Known rows, with every way that one mark hangs from another:
{J_622 J_141}: [ 0.62 -0.50  1.15  2.05 -0.07  0.44 -2.44 -0.08 -1.26  1.07  1.44 -0.36
 -0.92 -0.39 -0.04 -2.40  0.55 -0.59  2.96 -3.71]
{J_499 {J_622 J_141 J_160 J_483} J_766}: [ 1.31  0.47  2.14  0.80  0.68  0.81 -2.86 -0.86 -1.98  1.28  1.73  0.68
 -0.02 -1.88  0.16 -0.46  2.57 -2.81  4.04  1.31]
{J_483 J_499 {J_622 J_141 J_160 J_766}}: [ 1.17 -0.37  3.19  0.31  0.79 -2.19 -0.96  0.90 -4.70  1.50  1.83  0.66
 -2.26 -0.69  0.04 -2.69  1.19 -1.92  3.73 -2.25]
{J_483 J_499 {J_622 J_160} J_766}: [ 1.57 -1.24  1.89  0.26  0.51 -2.02  0.74 -0.31 -4.86  2.33  1.02  1.18
 -3.19 -0.75  0.21 -2.29  1.26 -1.57  3.50  0.25]
{J_160 J_483}: [ 1.25  0.13  0.61  1.73 -0.23 -0.08 -3.03 -0.27 -1.34  0.56  1.45  0.38
 -1.82 -0.53 -0.14 -1.47  0.68  0.19  2.01 -1.71]
{J_766 J_483}: [ 0.84 -2.24  1.03  1.56 -0.03 -0.65 -3.64 -0.51 -1.74  0.57  0.72  2.01
 -1.32 -0.84  0.06 -2.45  0.70 -0.01  2.49 -0.56]
{J_766 {J_483 J_499}}: [ 0.72 -2.30  1.67  1.13  0.50 -1.48 -4.28 -0.30 -2.79  0.73  0.73  2.27
 -1.83 -0.48  0.26 -2.84  0.28 -0.06  2.52  0.45]
{J_499 J_160}: [ 0.69 -1.26  0.38  0.96  0.25 -0.29 -2.37 -0.48 -1.38  0.07 -0.11  2.30
 -1.55 -1.68  0.12 -0.17  1.50 -0.42  2.49  0.00]
{J_160 {J_766 J_483}}: [ 0.79 -1.89  1.53  2.43  0.37 -1.03 -1.97 -0.10 -1.64  1.10  0.75  1.65
 -1.67 -0.16 -0.03 -2.28  0.74 -0.53  2.55  0.24]
{J_766 {J_483 J_622}}: [ 0.84 -2.72  1.16  1.15 -0.50 -0.89 -2.53 -0.74 -2.15  0.60  0.78  2.42
 -1.99 -1.20 -0.36 -2.20  0.96 -0.86  2.51  0.03]
{J_622 J_160 J_483}: [ 1.64  0.23  0.89  0.31  0.44 -0.78 -2.80  0.13 -1.20  0.70  1.41  0.54
 -0.76 -0.92  1.05 -1.92  1.85 -2.53  3.62 -2.34]
{J_622 J_141 J_766}: [ 0.67  0.33  2.19  1.89  0.76  0.21 -1.94  0.69 -2.31  1.43  1.84 -0.83
 -0.60 -0.64  0.07 -2.91  1.21  0.03  3.45 -5.85]
{J_160 J_483 J_766}: [ 1.27  0.06  1.36  2.63  0.17 -0.69 -1.72  0.12 -1.33  0.98  1.62  0.39
 -2.09 -0.06 -0.21 -1.58  0.55 -0.47  2.03 -0.26]
{J_766 {J_483 J_499 {J_622 J_141}}}: [ 0.78 -2.65  2.29  0.96 -0.03 -1.50 -3.20 -0.37 -3.15  0.83  1.35  2.12
 -2.14 -0.88 -0.12 -2.80  0.23 -1.51  2.73  0.56]
{J_622 J_141 J_483 J_766}: [ 0.87  0.68  2.30  1.03  0.99  0.66 -3.00  0.50 -1.19  1.06  2.44 -1.24
 -0.05 -0.97  0.78 -3.13  1.61 -1.97  3.70 -6.01]
{J_483 {J_499 J_622} J_766}: [ 0.93 -0.79  1.31  0.92  0.82 -0.38 -1.39 -1.18 -3.74  2.47  0.81  0.95
 -2.03  0.42  0.15 -2.41  1.31 -0.34  3.13  1.06]
{J_622 J_141 J_483}: [ 0.84 -0.17  1.27  1.20  0.12  0.89 -3.52 -0.29 -0.16  0.74  2.00 -0.73
 -0.41 -0.76  0.69 -2.57  0.96 -2.51  3.21 -3.88]
{J_499 {J_766 J_483}}: [ 0.79 -2.01  1.50  1.59  0.75  0.16 -3.25 -0.67 -2.19  0.87  0.09  1.76
 -1.51 -2.57 -0.12 -0.98  1.37  0.84  2.61  0.35]
{J_483 {J_622 J_141 J_160} J_766}: [ 1.67 -0.73  1.58  1.26 -0.42 -0.61  1.56 -0.41 -3.43  2.22  1.85  0.16
 -1.93 -1.23 -0.09 -2.05  1.38 -2.22  3.85 -1.68]
{J_499 J_160 {J_622 J_483}}: [ 0.82 -0.61  0.51  0.11  0.03  0.48 -3.17 -1.46 -0.81  0.05  0.63  2.71
 -0.51 -1.22  0.13  0.25  2.64 -3.10  3.00  2.62]

Rows:
[ 1.84  1.44  2.53  0.82  1.27 -2.12 -2.18  1.36 -4.01  1.26  2.07  0.41
 -1.39 -0.69  0.59 -2.25  1.45 -0.17  3.52 -2.66]  {J_622 {J_160 {J_483 J_499}} J_766}
[ 1.26 -2.31  1.45  0.98 -0.46 -1.49 -2.19 -0.37 -2.70  0.66  1.04  2.54
 -1.79 -1.27 -0.13 -2.12  1.06 -1.37  2.91  0.37]  {J_766 {J_483 {J_622 J_160}}}
[ 1.43  0.27  1.36  1.30  0.32 -0.44 -2.45 -0.77 -2.96  1.64  1.80  0.58
 -2.07  0.00  0.03 -1.79  0.75 -0.42  2.49  1.03]  {J_160 {J_483 {J_499 J_622} J_766}}
[ 1.20 -2.20  2.58  0.77  0.05 -2.15 -2.91  0.03 -3.63  0.85  1.62  2.27
 -1.97 -0.93  0.10 -2.68  0.32 -1.99  3.17  0.98]  {J_766 {J_483 J_499 {J_622 J_141 J_160}}}
[ 1.31  0.32  0.70  0.43  0.05  0.03 -2.79 -0.87 -1.42  1.02  1.43  1.23
 -0.37 -0.06  0.27 -1.47  2.54 -2.73  3.57  0.32]  {J_499 {J_622 J_160 J_483}}
[ 0.78 -2.33  2.13  1.86  0.44 -1.77 -1.58 -0.10 -2.60  1.19  0.78  2.03
 -2.50 -0.24 -0.18 -2.43  0.66 -1.20  2.52  1.24]  {J_160 {J_766 {J_483 J_499 J_622}}}
[ 0.96 -0.40  1.71  0.84  0.91 -1.51 -2.60 -0.20 -3.36  1.54  0.85  1.59
 -1.80  0.69  0.11 -2.10  1.33 -1.16  3.15  1.29]  {J_483 {J_499 {J_622 {J_160 J_766}}}}
[ 1.32 -0.61  2.67  1.43  0.46 -0.02 -2.97 -0.81 -3.13  1.27  1.66  1.91
 -0.17 -1.97 -0.23 -0.66  1.91 -1.82  3.93  3.10]  {J_499 {J_622 J_141 J_160} {J_766 J_483}}
[ 1.18 -0.70  1.69  1.62 -0.11 -0.94 -1.17 -0.17 -1.69  0.13  1.25  2.05
 -2.04 -1.73 -0.24  0.20  0.94 -2.15  2.38  1.93]  {J_499 {J_160 {J_483 {J_622 J_141}} J_766}}
[ 0.88 -2.68  1.81  0.72  0.59 -0.48 -2.43 -0.92 -2.55 -0.02 -0.28  3.68
 -1.87 -4.09 -0.22  1.01  1.84 -0.71  2.59  3.61]  {J_499 J_160 {J_766 {J_483 J_622}}}
[ 0.80 -0.83  1.61  0.59  0.45 -0.37 -2.77 -0.86 -2.48  0.38  0.75  3.25
 -0.44 -1.34 -0.19 -0.20  2.55 -1.50  3.18  2.48]  {J_499 J_160 {J_622 {J_766 J_483}}}
[ 0.83 -1.93  1.71  1.57  0.15 -1.14 -1.58 -0.28 -1.82  0.23  0.62  2.85
 -1.60 -1.71 -0.06 -0.39  1.05 -2.07  2.71  2.19]  {J_499 {J_160 {J_766 {J_483 {J_622 J_141}}}}}
[ 0.83 -0.09  2.06 -0.21  1.77 -0.69 -3.52  0.33 -2.19  0.62  1.06  0.81
 -1.17 -1.30  1.06 -2.20  1.97 -1.36  3.22 -2.75]  {J_622 {J_483 {J_499 J_160}} J_766}
[ 1.15 -0.88  1.36  1.44 -0.02 -1.05 -1.14 -0.26 -1.71  0.05  0.82  2.36
 -2.29 -1.72 -0.28  0.32  1.18 -1.81  2.15  2.25]  {J_499 {J_160 {J_483 J_622} J_766}}
[ 1.27 -0.18  1.24  1.59 -0.71 -0.13 -1.96 -0.31 -1.67  0.62  2.09  0.25
 -2.16 -0.97 -0.55 -1.48  0.61 -1.18  2.21 -1.67]  {J_160 {J_483 {J_622 J_141}}}
[ 0.76 -1.06  2.27  1.05  1.20 -1.24 -3.18  0.45 -3.31  1.15  1.00  1.27
 -1.38 -0.68  0.27 -3.09  1.24  0.69  2.95 -2.69]  {J_622 {J_766 {J_483 J_499}}}
[ 1.88  0.67  2.58  0.55  0.96 -1.12 -2.26  0.33 -2.77  1.80  2.76 -0.59
 -0.60 -0.74  1.51 -2.99  0.79 -3.69  4.40 -1.67]  {J_622 J_141 J_160 {J_483 J_499 J_766}}
[ 1.14 -0.42  1.46  0.94 -0.08 -0.56 -1.93 -0.16 -1.99 -0.03  1.29  1.83
 -1.76 -2.13 -0.16  0.01  1.27 -1.48  2.48  0.19]  {J_499 {J_160 {J_483 {J_622 J_141 J_766}}}}
[ 1.04 -1.25  1.39  0.69  1.13 -1.03 -1.30 -0.61 -3.63  1.66  0.27  1.64
 -2.37 -1.01  0.61 -1.49  0.88 -0.24  2.94  1.12]  {J_483 {J_499 J_160} J_766}
[ 0.93 -0.52  1.96  0.55  1.28 -0.94 -3.05 -0.47 -3.76  1.49  0.45  1.69
 -1.78 -0.75  0.04 -1.13  1.76 -0.42  3.20  1.84]  {J_483 {J_499 {J_622 J_160} J_766}}
[ 1.14 -0.56  1.15  0.75 -0.03 -0.67 -1.87 -0.27 -2.01 -0.09  0.87  2.20
 -1.97 -2.11 -0.22  0.15  1.47 -1.14  2.30  0.43]  {J_499 {J_160 {J_483 {J_622 J_766}}}}
[ 0.93 -0.25  2.46  0.80  1.21 -0.77 -3.09 -0.33 -3.80  1.53  1.03  1.20
 -1.48 -0.82  0.07 -1.37  1.38 -1.01  3.41  1.46]  {J_483 {J_499 {J_622 J_141 J_160} J_766}}
[ 1.15 -0.60  1.41  1.16  0.79  0.13 -2.84 -0.58 -1.92 -0.03  0.21  2.26
 -1.78 -3.67 -0.09  1.47  1.64  0.09  2.29  2.38]  {J_499 {J_160 J_483} J_766}
